What can hang from each mark:
rimener: govoni
tive: bagil fafotu
bagil: fipi tive
fafotu: tive
fipi: bagil
karunur: govoni tive
govoni: karunur lafel rimener
mora: bagil fafotu lafel
lafel: govoni mora

Every row comes from one small tree of marks. The marks that hang from a mark follow it in brackets, in alphabetical order. Every link used is in the known rows. Which tree was each row made from?
Known rows:
karunur{govoni}: [ 13  -6  -7  19   4  -3  -5  -2   4  10  -2 -25   3  -1  -9  10  -7   8
  21  12 -10   5 -15   9   9  -7  -5 -10  -2 -14   5   8  -8 -16  -1 -24
  -3  13 -12]
karunur{govoni{lafel rimener} tive{bagil}}: [ 20   0  14  14  20 -12   5  -2   8  27  -7 -25   7   8   1  13  -8   5
   9  26   4  -8 -14   9  19 -26 -14   9   1   7  -5  26  -6  -6   5 -33
  -9  -4   2]
fafotu{tive{bagil}}: [  9  -5   5  12   7  -1  -3  -4  -1  19  -4 -17  12   1  -2  18  -2   2
  10  17   0   1  -8  17  -3 -12 -11  -1  -3   2  -1   8 -20  -9   6 -25
 -21   3  -4]
bagil{fipi tive{fafotu}}: [ -8  -4   8  26  -6 -12 -12  -2   6   5 -19 -23  14   4  -5  17  14   9
  13  27   3   6  -4  15   2 -34  -3   5   8 -11   8  10 -22  -4  -4 -24
 -28  10  -8]
mora{bagil fafotu}: [  1  -6  -7   7   0 -10 -26  -5 -13   9  -6 -24   6  -8  -5   5  -6  11
  17   4   1   9 -15  34  -4  -8  -5   0   0  -1   6  -1  -6 -22  -4 -23
  -8   6 -19]
mora{fafotu{tive{bagil{fipi}}} lafel}: [  1  -5  12   5  10 -11  -4  -1   0  12 -16 -21  11  -1   9  16  -2  14
  13  23  -1  11 -15  32  -1 -35  -4  13   7  -2  -6  -2 -19 -18   3 -29
 -27   1 -16]
lafel{mora{bagil}}: [  0   0  -2  13  -6  -4 -26  -5  -7  15  -2 -25  14 -10  -4  12  -6  10
  12  15   1   8  -3  19  -4   2  -3  -7  -4  -2   8   5  -7 -12  -1 -17
  -8   3 -14]
bagil{fipi}: [  0 -10   6  22   0  -9 -15  -1  11   3  -8 -22   8  -7  -4  14   7   6
  20  17  -1  10 -13   6  -1 -15   1   0   4 -14   7   2 -16  -3   4 -19
 -17  13  -8]
mora{fafotu}: [  0 -12  -6  10  -4  -6 -19  -3 -10  10 -16 -20  -2  -5  -6   5  -3  12
  17   3  -7   6 -17  26  -2 -13  -5   8   4  -6   7  -2 -15 -14   3 -22
  -9  13 -13]
lafel{mora{fafotu}}: [ -7  -9  -6  10 -12  -3 -31  -5 -10  15 -19 -22   0  -8  -8   8  -6  13
  11   9 -10   6 -11  20  -3  -8  -4   8   4  -4  10  -3 -14 -10   5 -18
  -8   8 -16]
fipi{bagil{tive}}: [  7  -7  12  17   2  -9  -6  -3  -7   8 -11 -27   7   2  -3  26  -4   8
  23  21  12   4  -5  19  -8  -9 -16   7  -6   4   6  12 -19  -9  -3 -22
 -15   7   1]
karunur{tive{bagil{fipi} fafotu}}: [  2 -10   5  23   4 -15 -14  -1   7  11  -6 -21  18   4   8  18  10   9
   5  27   6   6   4  18   7 -31  -5  -4   4  -2   3  14 -22  -4   7 -33
 -27   1  -1]
govoni{karunur lafel rimener}: [ -4  -7   6  13  11  -5  -4   3  -4  21 -13 -11  -1  -4  -4   2  -5   5
   2  15   0  -8 -20   4   9 -28  -7  21  -4   5  -2   7  -5   7  12 -27
  -9   1  -6]
govoni{karunur{tive} lafel{mora} rimener}: [ -1  -5  16  10   5  -6 -13  -2  -4  31 -19 -14   6   0  -5   8  -2   7
  -9  18  -2 -16  -3  -4  10 -32  -4  19  -7  15   1  17  -7   7  15 -25
  -6  -7  -3]
karunur{govoni{lafel rimener} tive}: [ 21  -2  16   8  12  -9   5  -3   8  25 -15 -23   3   8 -11   8  -5   9
  10  18  -4 -12 -21  -1  15 -32 -11  13   0   2  -2  21  -5  -7   2 -29
  -1   1  -5]
govoni{karunur{tive{fafotu}}}: [  1 -11  -7  14   4  -7 -10  -1 -11  16  -7 -10   9   6  -5   8   4  13
  -6  10  -5  -7  10  14   6 -33  -3  -2 -10   5   4   9 -15  -6  10 -32
 -12   2  -6]
govoni{lafel{mora{fafotu}} rimener}: [-10  -6  10   5  -9  -8 -28  -3  -5  24 -29 -20  -5  -5  -6   0  -9   9
   6  18  -5  -3 -26  15   7 -24 -10  32  11   2   4   2  -8   0   5 -21
  -9   1 -16]
rimener{govoni{lafel{mora{bagil{fipi}}}}}: [  2  10  11  17   1  -8 -32   1  16  12  -7 -32  13 -13   0   6  -7   9
  14  33   6  10 -17  11  12 -16   0   1  -1  -4  -5  14  -2 -16  -7 -16
 -27   3 -17]
lafel{govoni{karunur{tive}}}: [ 16  -1  -1  20   9  -1  -2  -4   5  20  -4 -20   5   3 -12  13  -1  17
   3  11  -7  -7   0   5  11 -18  -1  -4 -10   7   2   9  -6 -13  16 -23
 -10   6  -3]
lafel{mora}: [ -2  -7   0  16 -10  -1 -20  -5  -2  15 -12 -19   5  -6  -6  13  -3   9
  11  12  -7   6  -8   9  -1  -1  -4   0   1  -5   9   1 -18  -4   6 -16
 -10   8 -12]
govoni{lafel}: [  5  -8  11   6  10  -4  -5  -4   0  14 -11 -16   2  -8  -2   6  -6   8
  11  10  -2   2 -30   5   3 -13  -8  10   0  -3   0  -1 -16  -3  -1 -22
 -17   9 -13]
govoni{lafel{mora} rimener}: [ -6  -3  16  10  -5  -4 -16  -4   4  24 -21 -16   0  -5  -6   7  -6   6
   6  21  -4  -4 -22   3   6 -17 -11  26   5   0   2   6 -12   8   5 -19
 -11   0 -11]
govoni{karunur{tive} rimener}: [  6 -12   2  18   5  -7  -6   2  -6  23 -13 -16   5   6 -10  13   4   6
   0  11  -1 -12   5   9   5 -27  -3  10  -8   9   6  14  -5   2  17 -25
   3  -2   3]
bagil{tive}: [  6  -6   7  21   1  -2  -5  -6  -4  11 -17 -24   6   2  -9  19   1   9
  15  11   0   1  -9  12  -2 -12  -7   6   3  -2   8   8 -22  -5  -2 -20
 -15  13  -1]
govoni{karunur{tive} lafel rimener}: [  7  -8  16   9  16  -7   0  -2  -3  26 -15 -12   4   2  -5   7  -1   6
  -5  13   1 -16 -10   0   9 -36  -6  21  -7  14  -2  16  -6   5  12 -28
  -6  -2  -1]
karunur{tive}: [ 15 -12   6  12   3  -4  -5  -7  -3  15 -11 -20   8   3  -8  16   3  11
   8   5  -5  -2  -5  11   0 -14  -5  -1  -3   1   8   8 -19  -7   5 -22
  -7   9  -1]
tive{bagil fafotu}: [ -4  -6 -11  21   0  -7 -11   0  -2  12  -3 -16   7   0   4  11  -2   9
   6  20   3   7  -2  30   6 -11 -11  -3   5  -4   2   5 -22  -3   5 -32
 -23   4  -8]
mora{bagil{fipi} lafel}: [ -1  -1   8  11   6 -12  -9  -5   1   2  -1 -27  14 -10   4  14  -2  16
  19  17   6  16 -16  25  -4 -18   4   1  -2  -9  -1  -2 -11 -18  -5 -22
 -18   7 -17]
mora{fafotu lafel}: [ -1  -8  -4   2   1  -7  -5  -5 -14  10 -19 -20  -4  -4  -1   8  -9  23
  14   2 -10  10 -23  38  -2 -17  -4  16   5  -6   1  -8 -18 -19  -1 -25
 -10  11 -22]

Which tree is each row?
[  3  -5   5  -1   8  -5   0  -5 -11  18 -15 -18   4   1   4  16 -11  17
   6  11  -4   4 -17  38  -2 -26 -10  15   4   5  -6  -3 -19 -21   3 -29
 -21   0 -17] : mora{fafotu{tive{bagil}} lafel}
[ 17  -3   4  13  17  -1  -3   3   5  21 -12 -18   2   0  -6   4  -7  14
  -5  13  -4 -11  -8   5  17 -30  -4   4 -10  11  -7  18  -6 -13   5 -23
 -18   5  -6] : rimener{govoni{karunur{tive} lafel}}
[ -6   4  -3  19 -20  -4 -30  -2   5  24 -24 -26  -6   0 -16   9  -9  16
  14  22 -13   1 -14  23  12 -12  -8  22  10  -1   6   1  -2 -10  12 -16
  -5   3 -14] : lafel{govoni{rimener} mora{fafotu}}
[  2   2  12  13  -1  -5 -11  -2   8  25 -14 -24   0   0  -9   5 -11   8
  13  27 -10  -3 -22  -1  15 -18 -11  15   3  -6   1  14  -1  -3   3 -24
  -4   1 -14] : karunur{govoni{lafel{mora} rimener}}
[ 18  -4 -12  27  17  -1  -7   5   4  22  -2 -24   8   2   0  17  -6   8
   0  17   2  -5  16  21  17 -17  -6 -11 -10  14  -4  22 -11 -15  14 -26
 -14   1   5] : rimener{govoni{karunur{tive{bagil}}}}
[ 10  -2   9  11   8  -8   1  -1   9  19 -10 -21  -1   2  -9   4 -10   8
  17  20  -4  -4 -28   4  14 -23 -13  15   1  -6  -3  12  -3  -5   1 -26
  -4   4 -11] : karunur{govoni{lafel rimener}}
[ 19  -5   5  18   1  -9   1  -2   5  21  -8 -27   3  12 -14  15  -1   9
  15  16  -8  -8  -3   9  12 -23 -10   4  -2  -3   5  19  -5  -9   4 -25
   7   4  -1] : karunur{govoni{rimener} tive}
[  2  14   3  20 -15  -4 -23  -4   8  24  -7 -30   8  -3 -13  13  -9  15
  15  25   0   1  -6  21   9  -2  -9   8   0   1   5   9   3 -11   6 -14
  -6  -1 -13] : lafel{govoni{rimener} mora{bagil}}
[ 10  -9  12   5  22  -4   0  -4  -6  20  -8 -13   7  -4  -1   5  -2  10
  -6   8   0 -11 -11  -3   6 -30  -2   7 -10  11  -2  11 -14  -3   9 -29
 -14   3  -5] : govoni{karunur{tive} lafel}
[ -4   4  15   7  -2  -8 -23  -4  -4  23 -11 -21   9  -8  -3   4  -9   7
   6  22   5   0 -19  12   5 -13 -10  16   0   5   1  12  -3  -1  -1 -20
 -12  -5 -13] : govoni{lafel{mora{bagil}} rimener}
[ -3  -6   3   3 -14  -2 -25  -5  -8  20 -21 -19   5   1 -13   8  -4   9
   9  12 -15   1 -11  17  -7 -21  -6   9   0  -1   7  -1 -15 -15   4 -18
 -13   1 -17] : lafel{mora{fafotu{tive}}}
[  3   5  -4  15   9   1   8  -1   2  14  -5 -18  -1  -3  -4  12 -13  28
   6  11 -11   3 -14  18  10 -14  -1   7  -8   1  -5  -5  -9 -15  12 -24
 -16   8 -16] : mora{lafel{govoni{karunur}}}
[ -3  -5   6  17  -4 -11  -9  -2 -10   8 -14 -23   6   7  -3  21  -2  12
  16  26  10   3  -1  29  -5 -22 -21   7  -3   1   4  12 -21  -8  -4 -27
 -22   5  -5] : fipi{bagil{tive{fafotu}}}
[ -4  -1   5  20  -6 -10 -33  -3   5   8  -5 -28  19 -14  -1  14   3   7
  18  25   6  15  -4  10  -4  -8   3  -6  -1  -9   9   7  -4 -10  -1 -17
 -17   3 -15] : lafel{mora{bagil{fipi}}}
[  3  -7   6  -5   0  -3   1  -6 -11  15 -21 -16   0   3  -8  11  -7  20
   9   4 -14   1 -23  32  -6 -30  -7  19   0  -2  -3  -9 -20 -22  -2 -25
 -15   6 -22] : mora{fafotu{tive} lafel}
[ -8  -7  -1  26   3 -14 -18   1   8   6  -4 -19  15  -4  10  14   7   6
  11  30   6  13  -4  24   6 -23  -6  -3   8 -12   2   7 -19  -2   7 -30
 -31   5  -7] : tive{bagil{fipi} fafotu}
[ 11  -6   9  11  29  -6   1  -1  -4  26  -3 -14  11  -5  10  11  -5   6
  -7  16   9  -7  -5   4   9 -25  -6   2 -10  16  -6  15 -13  -1  12 -33
 -21  -2   0] : govoni{karunur{tive{bagil}} lafel}
[ -1   7   3  23 -17  -1 -17  -2  13  24 -15 -24  -1   0 -15  13  -6  14
  14  25 -10  -1 -10   9  12  -7 -10  15   4  -2   7   5  -5  -1  13 -14
  -6   4  -9] : lafel{govoni{rimener} mora}
[ -1   5  -8  23  -4   3 -18  -1   5  20  -6 -20   4  -7 -11  10  -8  18
   4  20 -11   1  -1   4  10  -6  -1  -1 -11   2   4   2  -3  -7  17 -18
 -13   5 -14] : lafel{govoni{karunur} mora}
[-11  -7   1   5   5  -5 -27   0 -14  22 -20 -14  -2 -13   0  -3 -10  11
  -2  11  -6   0 -19   9   3 -24  -2  17  -5   6   0   1  -6  -4   9 -25
 -15   1 -21] : govoni{karunur lafel{mora{fafotu}}}
[  7  -6  12  19   6  -9  -9  -1  13  12  -4 -20  18  -3   4  20   6  -1
  16  27   3   7  -6   9  -3 -22  -6  -2  -1  -5   0   6 -17  -8   7 -24
 -26   3  -2] : fafotu{tive{bagil{fipi}}}
[  2   3  -3  25   0  -2  -6   3   8  20  -8 -18  -3  -1 -14  11  -5  13
  10  17  -6  -5  -6  12  13 -15  -7  13  -4   1   2   5   1  -3  19 -22
  -3   4  -5] : lafel{govoni{karunur rimener}}
[-10   4 -10  22 -10  -5 -28   3   0  26 -20 -23  -5  -3 -15   8  -9  15
   6  21 -12  -2  -3  19  13 -20  -5  20  -1   4   7   3   6  -7  20 -21
  -3  -1 -14] : lafel{govoni{karunur rimener} mora{fafotu}}
[ -7  -7   8   6   4  -6 -16  -3  -9  26 -15  -9   9   2   0   4  -3  13
 -17  19  -7 -10   0   1   9 -37  -4   7  -9  11   0  13 -13   2  10 -31
 -22  -6 -13] : govoni{karunur{tive{fafotu}} lafel{mora}}
[  3   0  -4  23  -4  -6  -5   2   5  26 -12 -16   2  14 -15   8   2  18
  -5  21  -7 -13   7  16  18 -36 -10  11  -5   8   1  12  -3  -3  16 -29
  -7  -3  -5] : lafel{govoni{karunur{tive{fafotu}} rimener}}
[  8  -4 -18  28   8  -4  -9   7   1  22  -3 -20   8   7   1  11  -5  14
  -8  21   1  -5  20  28  20 -28 -10 -11 -10  12  -5  21 -13 -13  13 -32
 -20  -4  -1] : rimener{govoni{karunur{tive{bagil fafotu}}}}
[  6  16   7  22  -5  -1 -20  -8   3  20 -10 -35  14  -3 -12  21  -7  18
  14  26   1   3  -3  16   5  -1  -4  -3  -4   5   6  12  -8 -17  -3 -15
 -19   4 -10] : lafel{govoni mora{bagil{tive}}}
[ 24  -3  13   6  18  -6   5  -6   5  18  -7 -22   5   4  -5   8  -7  11
  10  13  -7  -6 -21  -3  13 -25  -7  -2  -4   0  -1  15 -11 -16  -2 -29
 -10   6  -9] : karunur{govoni{lafel} tive}
[ -3   2  20  11   4 -12 -30  -4   7  12  -6 -26  19 -17   5   6  -3   7
  11  28   9  11 -18   1   1 -17   1   3  -1  -4   2   6  -8  -7  -4 -19
 -25   0 -19] : govoni{lafel{mora{bagil{fipi}}}}
[-12   4   8  25 -12 -13 -33  -4  -1  10 -13 -29  23  -1  -1  17   7  12
   9  34   8   9   6  17  -2 -26  -1  -2   2  -5   9  14 -16  -7  -7 -22
 -28  -1 -11] : lafel{mora{bagil{fipi tive{fafotu}}}}
[ 13  -2  11   9   6 -10   0  -2   5  24 -14 -18   4  16 -10   1  -3  12
   3  23  -8 -11 -15   9  18 -44 -15  12   3   0  -2  18  -9  -6   0 -34
  -7  -1 -11] : karunur{govoni{lafel rimener} tive{fafotu}}
[ -1   3 -10   9   8  -2  -1  -1  -7  13 -13 -20  -4  -5  -5   7 -15  30
   5   9 -13   4 -18  30  10 -22  -1  13  -5   2  -4  -6  -6 -23  10 -26
 -15   8 -22] : mora{fafotu lafel{govoni{karunur}}}
[ -3   4  13  10   6 -16 -14  -4 -10   5 -18 -33  15  -5   2  17  -1  22
  20  18  10  13 -15  35  -5 -31   3  12   6  -4   2   3 -12 -24 -10 -24
 -21   6 -17] : mora{bagil{fipi tive} fafotu lafel}
[  1   2  -2  10  -4  -2 -30   0   1  20 -23 -26  -5  -7  -7  -1 -16  16
   7  17 -12   2 -22  22  14 -18  -8  12   5  -1  -4   5 -10 -18  -2 -17
 -19   8 -22] : rimener{govoni{lafel{mora{fafotu}}}}
[ 17  -1   0  18  27  -3  -2   4   6  26  -5 -21   8  -2   5   9 -10   9
  -7  20   5  -8  -2  13  22 -25  -9  -2 -10  17 -11  23  -9 -10   9 -29
 -23  -1   1] : rimener{govoni{karunur{tive{bagil}} lafel}}
[  8  14  11  17   3  -1 -19  -3   3  22 -16 -34  12  -6  -5  12 -13  13
   6  25   7  -1 -11  16  11 -12  -8   3  -1   9  -2  20  -9 -18 -12 -16
 -25   2 -11] : rimener{govoni{lafel{mora{bagil{tive}}}}}
[  5   3  -3   7  -2  -2  -2  -5   0  13 -18 -24  -6  -1  -7   7 -13  31
  14   8 -14   7 -26  35   7 -15  -6  17   5  -5  -3  -9 -11 -24   2 -22
 -13  11 -22] : mora{fafotu lafel{govoni}}
[  2  -6   5  10  22  -9  -3   0  -6  23  -4 -10  11   1  10   6  -2  10
 -16  19   7  -7  -1  13  14 -38 -10   3  -8  14  -6  15 -16  -1   9 -39
 -27  -6  -4] : govoni{karunur{tive{bagil fafotu}} lafel}
[  3  11  -2   7  -4 -10 -10  -5  -3  18 -13 -29  -2  -2  -8   9 -16  30
  15  14  -3   6 -23  45   9 -19  -8  23   6   4  -3  -2   0 -25   0 -22
  -7   1 -20] : mora{bagil fafotu lafel{govoni{rimener}}}
[ -7  -5   6  11  10   0 -16  -2  -6  22 -12 -12   3 -12   0   3  -8   8
  -2  16  -4  -3 -14  -3   6 -17  -1   9 -10   4   0   5 -10   1  11 -24
 -17   1 -16] : govoni{karunur lafel{mora}}
[ -3   6   6   9   1  -9   0  -6 -14  11 -11 -23  12   3   1  16  -5  25
   7  16   6   6  -4  41  -1 -23  -8   6   1   1  -1   6 -19 -16 -14 -29
 -22   2 -17] : mora{bagil{tive{fafotu}} lafel}
